Each row was made from one small tree. The marks that hang from a mark follow it in brackets, in alphabetical order. Every link used is in the known rows. Write each row's tree.
Known rows
gusu{meza{feki}}: [ 11  -2  -1  -5   1  -3 -21 -11   5   1  -5  22 -18  12 -10  16  12  12
   2 -26   2 -11   4  13  -3  -2 -19  -8 -12   3]
mogo{tilot}: [-43 -22  -7  -9 -31 -17  -4  17  12   3  -5   3 -23 -36   0 -26   5 -34
  31 -11  15 -15   0  28  -4  -5 -12 -13 -16   5]
mogo{meza}: [-19   0  -4 -11 -18 -12 -32  18 -16   0 -27   3  -2 -44 -12 -15   3  -5
  29 -19  25   0   4  13   2 -12 -39   5   9  -6]
suvuva{meza mogo{tilot}}: [-25  -9  -2   9 -27   7  -7  -3  31  32   2  -6  -5  -9  -8 -20 -14 -19
  23   5   5  -5  12 -15  13   2  13  -5 -19  29]
gusu{feki{tilot}}: [-28  27  -2   0 -33  -4   7  -6  -5 -11 -16  -4 -33  -4  -7   7  11 -31
  16 -18  -2 -34   2  -9  -8   5  18 -18   7   1]
tilot{meza{feki gusu} suvuva}: [-42 -47  -4   1 -12  52 -52  25  12  20  31   9  14   7   4   1   4  11
 -22   6 -16 -13  -5  35   4   2 -39   9   9 -14]
tilot{meza suvuva}: [-60 -39 -20  -6 -54  16 -48  35  25  19  18  16  12 -12  -9  -4   1 -28
  -9  -9  -3  -4   2  13   2  -8 -13   0  10   2]
feki{tilot}: [ 12  17   6   0 -57 -25  17   3  13 -23 -27  -1 -21  10 -13 -13   1 -52
  23  10   6 -38   3  -3  -7   0  -2  -3   9   7]
gusu{feki tilot}: [-71  18 -11 -13 -29  -3  -3  -8 -52  17 -19  -7 -32 -10 -15  18  24 -10
   6 -50   7 -11   4  -3  -7   4  36 -46  -2 -10]
suvuva{gusu{feki{mogo} meza tilot}}: [ -5  36 -20 -10 -11 -12  15 -35 -26   8   0   0 -20   1   4  41   4   4
  -6 -54   1   8   2 -44 -12   8  43 -30  18 -10]
gusu{mogo tilot}: [-25  19   1 -19 -23 -45   4 -11 -53  13 -35   4   3  -4 -25  20  23  -5
  -9 -44  14  -3  -3  15 -11   2  53 -33  -1  -3]
mogo{meza{feki{tilot} suvuva{gusu}}}: [ 61  12  13   5  48  12  10  -2  18 -24  14 -15 -10   5  18 -27 -18  29
  19  20   1   7  -5 -11  -1  -5 -68  -7   1  -9]
suvuva{meza{feki{tilot}} mogo}: [ 41  28  19  20 -15  17   8 -28  32  11  -3  -9  -8  46 -18  -3 -16 -14
   8  24 -11 -28  17 -25   9  10   0   2 -10  17]
mogo{tilot{meza suvuva{gusu}}}: [-54 -45 -26  -6 -51  31 -29  29  52  24  45  -4   7 -32  18 -19 -11 -18
  15 -11  -3  14  -4   8  -1  -1 -33  -5   1   6]
meza{feki{suvuva}}: [ 19   9  15   1   4  -6 -25  -1  12 -22 -19  18 -20   2 -28   8  14 -36
  -2  23   5   6   5  19 -11  -2   4  10 -10  -9]
tilot{suvuva{gusu{feki mogo} meza}}: [-38  -8  -6  -2   8  34 -12 -12  34  34  22   5  17  -7   4  26  -1  28
  -7 -21  -6  19   5 -40  -5  19  43  -6  -1   6]
meza{mogo suvuva tilot}: [ 44 -25  13  -3  65 -39  66  25 -42 -35   5  -1  12  17  12 -30   6  16
  -9  32   8  15  -8  40   5 -16 -20  12 -34  -2]
meza{feki gusu mogo tilot{suvuva}}: [  5 -28  18  -3  54  10  27  15 -37  -9  21 -11  33  40  21  -1  12  50
 -20  30  -7   6  -9  56   5   1 -53  37 -31 -34]
meza{suvuva}: [  0 -33   4   0  14 -14   3  23   0 -20  -8  17 -14  -9   1 -34   2 -16
   5  21   8 -10  -1  12  -5 -10   8 -15  -8   9]
mogo{meza{feki}}: [  3   6   7  -7  20   7 -35   5 -13   4 -14   0  -6 -25 -12 -12   5  19
  21 -17  15  -1   6  31   0  -7 -61   1  -4 -18]
gusu{feki meza{suvuva tilot} mogo}: [-11   7  -2  -9  68 -28  24 -12 -32   5   3  15  -5  -8  17  34  23  74
 -34 -62  -6  22 -17  10   0  -6  35 -26 -26  18]
feki{mogo suvuva{gusu{meza}} tilot}: [ 78  56  -2   6 -44 -63  23 -27  48 -53 -21  14 -18  23  -9  36 -14 -67
  -7  27  -2  11  -6 -59 -17  -6  40  28  33   0]
gusu{meza{feki tilot}}: [ 19   2   5  -3   7  -8  11 -10  -4  -7  -2   8 -16  15   1  12  12  37
  -2 -30   4  -4  -1  26   2   0 -42   3 -25   7]
tilot{meza{gusu{feki} mogo}}: [-20 -24  -9  -5  28  25   1  18 -61   7   9   4  15 -10  -6  12  20   3
 -18  -8  -9  -7  -3  46  12  -1  -3  11  21 -12]
suvuva{gusu mogo{tilot}}: [ -1  -7  -8   6 -26  22 -10  -5  32  15   4 -15   9 -35   8 -31 -14 -14
  31   9   5   2   8  -8   0  12   8   0   3  13]
tilot{meza suvuva{mogo}}: [-56 -28 -21   2 -60  23 -60  27  28  35  18   6  30  -8 -13  -6  -7 -22
 -15   2 -12   1   7   1   9  -7   7   5  14   8]

Write each row's tree
[ 60 -13  10  -2  86 -30  48   0 -31 -23  22   8   4  45  15   3   9  58
 -22   2  -4  20  -9  36   6 -17 -42   4 -45   0]  gusu{meza{feki mogo suvuva tilot}}
[-14  39   2  -9  51 -27   4  -6 -26  -3  -8  -5  -7 -21   4  16   9  36
  -8 -39  -4   9 -13  -6  -3 -12  15 -27   2  -3]  gusu{feki{tilot} mogo{meza{suvuva}}}
[-21  33 -22  -1 -24  20 -13 -38 -20  36  -4 -16   1   2  -2  35   3  26
   1 -53  -4  17   7 -54   0  11  49 -32  12  12]  suvuva{gusu{feki meza tilot} mogo}
[  5  -1 -11   8 -40  13 -34   4  44   4   5  -5  12 -35  -9  -4 -12 -43
   4  23  -2  34   0 -12   2  -2  22  16  17  20]  feki{suvuva{gusu mogo{tilot{meza}}}}
[-15  42 -13 -12   5  -1   8 -21 -44   7  -8 -17 -15 -30   1  18  -1   5
   9 -39  12  14   4 -29 -10   7  11 -22  24 -27]  suvuva{gusu{feki{mogo{meza}} tilot}}
[ 27  31  -9   4 -17  15  24 -15   8 -16  12  -4 -17 -10   2  11 -10 -37
  -1  -5 -11 -20   5 -22 -10  14  15  -2  41  -6]  suvuva{gusu{feki{mogo tilot{meza}}}}
[  9  13  -2  17 -65  16   3 -11  72  12  12 -16  15  35   3  -4 -30 -24
  15  33 -11  -7  10 -70   1  12  13  12   9  18]  feki{tilot{suvuva{gusu meza mogo}}}
[-24  -1  -7 -15 -10 -44  -3   0   2  14  -4  16  23   1   6  37  16  49
 -24 -51   3  21 -12   7  -3  -6  13   6 -20  10]  gusu{meza{tilot{suvuva}} mogo}
[ 13  -2   1   0 -36  18  22 -18   4  10  -8 -13 -11  11 -10  -1  -9 -10
  21  -3  16   2  11 -42  -1  18  12 -15   6  16]  suvuva{gusu{tilot} meza}
[ 37  32   5   8 -41 -45   9   4  13 -46 -20  11 -13  12 -15  24  -6 -84
 -28  42 -10 -13 -12  -7  -2 -12  24  35  45  -8]  feki{mogo suvuva tilot{meza{gusu}}}
[ -6  23  -5 -13  37  19 -18 -14 -22  17 -12  -4  12 -58   0  17  10  42
   9 -47  11  23   0   0  -6  13  12  -6  18  -7]  suvuva{gusu{feki mogo{meza}}}
[ 56  33  20  11  -3 -17  37 -25  21 -17   0   6 -30  44 -14   4 -14 -36
   1  26  -5 -38  12 -13  -3   8  -5   7  -4  -4]  suvuva{meza{feki{mogo tilot}}}
[ 22  18   7  12 -26  26 -14 -15  52   4  18 -15  10  37   4  -7 -16  -5
   8  28 -17 -14   8 -25  -7  13 -13   4   0  -7]  meza{feki{tilot{suvuva{gusu mogo}}}}
[ 16  35  -2  13 -71 -22 -25   2  34 -18 -21  -1   1  11 -32  16  -7 -76
 -10  29 -12   1  -1 -21   7 -13  31  18  28  22]  feki{suvuva{mogo} tilot{meza}}
[-64 -15 -10   0 -30  17 -63  21  13  30  -7  -6  36 -20   6  -6  -8  19
   3   4   2  11   0 -11  10  -8 -13  17  10 -11]  tilot{suvuva{mogo{meza{gusu}}}}
[ 14  -9   8   5  71  -8  48   8 -49 -29   6  -6  -1  31  21  -3  11  12
 -15  31 -15 -10 -15   9   4  -7  11  -2  -3 -14]  meza{gusu{feki{tilot}} mogo suvuva}
[-23 -15  11  14  54  29  24   6 -35  -4   2 -14   3  -7  30 -15   4  53
 -20  18  -9  -3 -10  13  16   3  14   1 -10   8]  meza{gusu{feki} suvuva{mogo} tilot}
[ 67 -23  23   8  67  31  45   0   8 -30  22  -9  -7  10  26 -38  -7  45
   0  31   1   6  -3  25  -4  11 -48   1 -26   3]  meza{feki suvuva{gusu} tilot}
[-85 -44 -25 -11 -55   6 -39  36  36  28  35   4  -1 -29   8 -16  -2 -27
   8 -17  -2   1  -5  23   3 -13 -27 -11  -9   5]  mogo{tilot{meza suvuva}}
[  4   5  12  -3  12 -19  16   3   6 -14  17   3  -3  19  11  -1  -1   6
 -19  13  -3  -8   2  28  -8   1 -28  17 -25 -29]  meza{feki{mogo} tilot{suvuva}}
[ 62 -31   4   0  60  -7  42  14 -15 -30  13   6  20  11   9 -35  -4   1
   1  44   5  15   0  10  -4  -3   2   8  -6  -4]  meza{mogo suvuva{gusu}}
[-14  22  -1 -12  -6 -38  -1   2 -55  -6 -31  -3  -4 -19  -2   6   0  -8
  -1 -12  18  -6  -5   5   0 -10  -8   2  25 -31]  feki{mogo{meza{gusu{tilot}}}}
[  2 -30  -8   8  -2  16 -24  23   3   6  10  11  11 -11  -9 -28  -8 -14
 -17  16  -9  -5   3  14  12 -13   7  -8  10  23]  tilot{meza{suvuva{mogo}}}
[-10  35   7 -22  26 -27 -20 -17 -63  24 -26  -9   7  -8 -21  24  19  40
  -6 -58  15  16  -4  28  -6  -5  -7 -31  -8 -23]  gusu{mogo{meza{feki}} tilot}
[-11 -31   5  -1  34   4 -18  29 -22 -12 -15   2   3 -32  16 -27  -2  30
   9  13  14   5 -12  14  11 -15 -42   4   8  -5]  mogo{meza{gusu suvuva}}
[-48 -45  -7 -10  10 -13   3  29 -15   7  17  -3  24   2  22 -11   8   1
   5  19   0   8 -12  32   3 -10 -18  16 -18 -23]  meza{gusu mogo{tilot{suvuva}}}
[ -2 -15  10  16 -18  29 -10  -5   5  20 -21   0  12   5 -11  -7  -9  -1
   2  26   2 -19  11 -18  18  12  26  20   8  22]  suvuva{meza{gusu} mogo}
[ 29   2   8   2   2 -35   5   5   6 -21 -25  17   3  17 -31  17   6 -51
  -2  36  11  29   5  -9   3 -10  34  30 -10   5]  feki{suvuva{meza{mogo}}}
[ 40 -21  22   9  79   0  21   2 -20 -33   9  16 -12  21  15 -20  -3   8
 -28  48 -10 -24  -6  30  -4  -2  -6   3  -3 -25]  meza{feki{mogo} gusu suvuva}
[ 69  29   7  -2  15  -5  14 -38  19  -7   0   5   5  23  -1  27   3  31
  -2 -26  -7  -1  -4  -9 -13  14   3  -2   8   8]  suvuva{gusu{meza{feki{tilot}} mogo}}
[  2  -1 -18   3 -30   8 -15 -15  39  24   8  -6   8 -20  12  -6 -14  10
  25 -16   1  13   3 -28   3   4   6  -3   0  25]  suvuva{gusu{meza} mogo{tilot}}
[ 20  34   1  21 -23  43  21 -35  33  16   3 -21  -4  13  -2   8 -21  -5
  17   9 -12 -12  16 -67   7  24  36   1  17  26]  suvuva{gusu{feki{tilot}} meza mogo}
[  4 -35   9  14  22  14  -7  15 -10  -4 -10   5  13  -1  10 -30  -4   9
 -11  43  -4 -13  -5   5   9  -3  25   4   6  10]  meza{gusu suvuva{mogo}}
[-17 -16  12  -3   1  10  -1  12  13   1  15  -3   0  13  10  -8   7  23
  -3   2   0  -2   1  35  -4   3 -46   8 -34 -13]  meza{feki tilot{suvuva}}
[ 23  -2   0   2  39  32  36 -16 -11   6  13  -4   7   5  -3   9   0   9
  13   2   3  14  14 -21   3  18  15  10   0   3]  suvuva{gusu{feki} meza{mogo}}
